Each row comes from the steps of one walk. Every step used is in the known rows, and no mark comes twice. Write the walk behind each row, first mark first.
In the rows, 128 means zero.
Known rows
K F: [119 142 138 133 140 129 135  83 124 138 135 134 132 154  83 143 138 102
 118 117 140 116 125 155 147 123 166 110 102 122]
L U K J: [131 134 155 110 194 121 153  44 137 130 145 129  77 125 144 153 115  98
 105 118 183 129 181 135 141 116 128 150 135 109]
G K N L: [110 140 132 130 142 134 130  48 109  94 124 128 125 123 143 161 164 147
 109 111 125  99 183 150 149 122 180 119 136 124]
F M: [132 128 130 120 107 110 131 120 127 154 112 133 105 140 125 124 148 131
 119 131 156  90 128 129 152 128 143 110 105 137]
J K F: [129 116 162 130 142 113 167  74 125 117 117 138 146 157  75 152 160 127
 117 113 113 116 147 151 168 119 177 129  88 128]
G K U L H M: [111 169  78  87  76 118 132  97 119 134 121 159 155 143 116 100 170 113
 124 112 132 120 167 138  72  91 118 138 162 127]
N K U L: [109 215 134 128  78 122 118 104 124 140 112 138  94 199 107 118 133  88
 111 135 116 184 133 158 134 117 138 149 157 102]
L H: [136 131 120  90 123 131 122 120 132 139 135 131 122 142 112 112 149  94
 115 123 169 125 123 145 118  96 137 113 148 134]
G K: [128 125 119 111 131 121 147  91 135 121 139 127 129 120 122 131 153 145
 117 110 149  81 162 141 129 134 151 115 131 130]
J M: [132 119 139 101 136 132 144 120 129 130 146 128 112 162  96 110 165 123
 135 130 192 126 119 165 157 116 174 127 121 137]
L U K: [134 153 156 105 178 122 134  67 130 115 144 117  92 145 138 136 105  91
 112 130 182 119 165 159 139 133 134 137 139  95]
G K J M: [124  78 135 108 163 121 179  71 142 132 153 148 118 119 111 139 190 155
 126  99 176 103 159 135 144 113 177 140 115 159]
M J K U: [135 158 171 104  89 122 183 124 108 120  91 135 106 161 105 137 174 158
 131 147 114 121 194 134 179 108 141 142 111 113]
F K J M H L U: [113 121 182  85 172  87 133  34 142 143 124 143 121 158 126 139 189  97
 119 105 216 107 113 140 127 129 211 116 108 150]
N L H M: [140 131 110  80 135 139 122 106 107 133 113 130 129 139 112 100 138  88
 129 126 196 116 148 148 113  91 152 112 155 112]
N K U L H M J: [112 205 129  92  83 148 150 116 104 157  84 133 101 185  95  79 139  75
 128 179 153 182 154 144 125  80 112 162 163  92]
U K J M: [129 103 137 127 178 141 169  92 142 142 159 132  86 132 107 136 145 117
 131 114 193 137 167 151 158 116 166 153 116 134]
L U K F M: [121 129 174 144 182  96 135  34 122 135 124 142 112 150 117 166 119  83
 111 120 148  97 141 147 152 147 157 121  75 111]
J K U L H: [126 159 130  92  67  99 138 111 116 110 107 162 135 176 110 126 193 111
 105 111 103 163 140 143 115  78 123 150 158 137]
M G K U L H: [ 88 171  95  87  73 102 128 101 112 116 121 164 147 143 105 128 212 115
 114 109 128 123 151 129  77  96 107 123 167 144]
H L U K G: [150 141 192  98 185  94 127  55 138 135 133 144  99 150 120 179 121  59
  93  81 195 107 148 134 119 134 154 102 138 115]
F K J M H: [ 96 130 126 120 136 113 150  74 139 158 140 139 115 142 103 115 180 140
 141 120 171 114 136 146 136 131 202 125  90 150]
J M G K U L H: [ 89 141 109  81  91 103 141 105 111 110 133 171 151 161  88 118 241 117
 129 111 156 135 131 145  92  94 138 132 153 160]
N K U L H: [115 197 131 112  82 120 109 105 125 144 113 149 111 196 105 112 146  61
 107 130 121 196 117 155 110  95 132 146 170 116]
F K J M: [103 104 132 111 151 118 163  48 135 156 143 143 108 129 109 125 182 123
 121 126 167 113 128 119 144 113 175 128 103 149]
F M G K: [105 114 119 112 116  97 153 101 121 138 106 137 131 109 114 134 189 159
 127 127 155  48 163 111 135 142 136 102 101 149]

Write each row's walk
[144 112 144  68 128 142 195 120 111 132  88 119 128 133  97  87 165 132
 135 170 175 111 183 131 154  77 128 150 127 116] | L H M J K
[128  98 139 105 154 131 163  98 136 147 149 140  97 143 103 128 175 130
 129 117 192 136 135 142 158  99 170 141 117 151] | K J M
[124 103 188  81 215 112 159  59 135 127 133 135  97 142 111 157 179  78
 118 113 252 122 155 134 145 110 158 137 134 137] | H L U K J M G
[ 68 165 101  93 134 142 124  37  89 138  96 124 148 119 113 110 178  98
 132 164 153 100 175 119 115  90 154 107 132 119] | F K N L H M G
[127 118 183 122 143 127 196  81 107 114  98 129 124 151  73 148 170 137
 117 147 127 114 158 143 190 110 160 136  86 118] | M J K F
[113 168 136 147 156 155 122  70 108 104 130 112  92 136 139 157 119 111
 114 125 141 131 191 167 163 124 167 134 138  99] | U K N L
[149 140 181  73 156 107 116  77 134 123 119 125 114 160 136 143 144  77
  96 113 209 109 116 142 133 116 152 107 152 121] | H L U
[125 142 133 110 121 128 131 146 133 132 143 124 121 177  90 100 163 140
 155 123 197 126 125 191 148 135 202 124 110 138] | J M H
[110 159 163 171 126 107 124  96 135 169  98 132 127 186  78 132 124 104
 138 129 128 125 122 170 163 163 210 114  59 124] | N K F M H
[140 125 160  87 131 121 210 101 107 147  90 134 111 136  77 124 157 153
 134 147 159  96 200 118 163 101 141 137 101 114] | H M J K G
[133  92 152 107 151 110 152 102 154 136 135 144 137 137 108 141 199 145
 132  72 209  94 148 154 130 130 217 119 115 170] | G K J M H L
[101 113 114 104 147 118 173  76 132 136 130 138 118  95 110 145 188 157
 120 114 166  82 189 108 126 113 132 122 127 148] | M G K J
[120 177 153 100  63 114 178 116  97 105  88 143  97 172 108 129 188 147
 109 149 112 149 167 138 161  91 113 161 141 112] | M J K U L
[ 89 150 100  99  60  80 126 103 109 134  99 176 143 136 117 134 224 125
 114 113 120 100 141 110  85 105 107 115 136 159] | F M G K U L H
[117 124 164 137 124 120 163  93 104 154  96 138 108 144  91 145 160 121
 119 153 144  90 125 128 177 125 151 111  70 127] | K F M J
[103 157  92  80 101 125 142 112 119 148 114 148 169 125  94 107 181 128
 154 123 149  83 206 123  87 105 131 111 132 131] | L H M G K U
[100 119  92  92 149 132 184  77 128 154 119 131 132  90 104 116 170 159
 140 129 185  69 216 105 119 106 128 131 121 135] | H M G K J
[115 185 105  95  65 115 104 121 117 132 127 160 121 173 115 118 170  87
 106 113 129 165 116 147  93  83 115 129 171 131] | K U L H
[140 143 147 118  94  99 104 150 138 158  95 129 123 158 122 127 156 120
 125 102 188  80 118 148 138 146 183  91 104 146] | F M H L
[128 164 183 112 183 134 116  44 134 113 127 111 106 149 153 165 124  76
  98 123 177 124 170 156 152 119 158 133 143 107] | H L U K N
[111 151 133 176 134 112 125 105 131 152 122 134 125 152  92 146 120 116
 140 109 135  94 152 172 148 168 189 111  59 121] | U K F M H
[120 155  81  75 100 136 128 115 117 141 121 133 128 149 108  76 148  87
 115 142 186 141 122 146  94  74 107 142 173 121] | U L H M
[125 123 183 143 193  92 124  17 101 110 111 149 104 152 126 183 122  73
 105 107 156 101 139 151 154 149 175 112  89 101] | N L U K F M
[120 135 159 130 154 132 153 109 149 159 131 127  94 180  86 110 149 123
 149 129 190 169 142 176 166 129 214 152 107 137] | N K J M H
[ 91 158 107 104 135 144 116  30 100 138 105 126 144 124 132 112 152  94
 121 149 138 109 164 130 118  93 169 113 132 115] | F K N L H M
[104 103  89  76 151 130 174  81 130 157 121 141 148  87 101 110 184 134
 136 125 188  83 200 103  95  85 122 127 135 148] | L H M G K J
[129 128 139  67 109 111 196  95  98 135  87 153 117 145  80 109 184 117
 109 144 160 135 157 117 121  63 107 153 145 128] | U L H M J K G
[140 161 142 105 108 122 106 148 142 141 116 117 126 163 110 122 145 110
 125 100 198 103 127 167 129 137 182  98 135 131] | M H L
[ 83 124 132 112 147 137 161  75 119 111 139 126 143 131  98 135 214 164
 141 142 159  98 176 151 158 116 179 133 111 155] | J M G K N
[132 149 133 132 151 119 142  95 133 149 148 139  93 134  97 156 112 103
 117  95 152 113 171 142 128 138 146 112 120 114] | U K G
[138 148 164 105 187 117 123  51 109  91 131 124  82 148 145 153 110  82
 106 117 190 122 164 163 141 134 151 126 152  85] | N L U K
[120 149 104  86  98 122 117 113 120 125 132 140 114 153 115 104 164  83
  95 126 167 153  94 148 101  80 109 133 178 134] | U L H
[ 99 174  96  97  97 126 153 110 118 145 113 138 152 128  96 113 168 154
 159 129 147  71 223 126 110 127 137 115 118 118] | H M G K U
[127 152 220 137 163  80 108  56 138 155  82 137 132 201 100 156 133  61
 116 114 172 119 100 165 155 160 218 104  78 123] | N K F M H L U
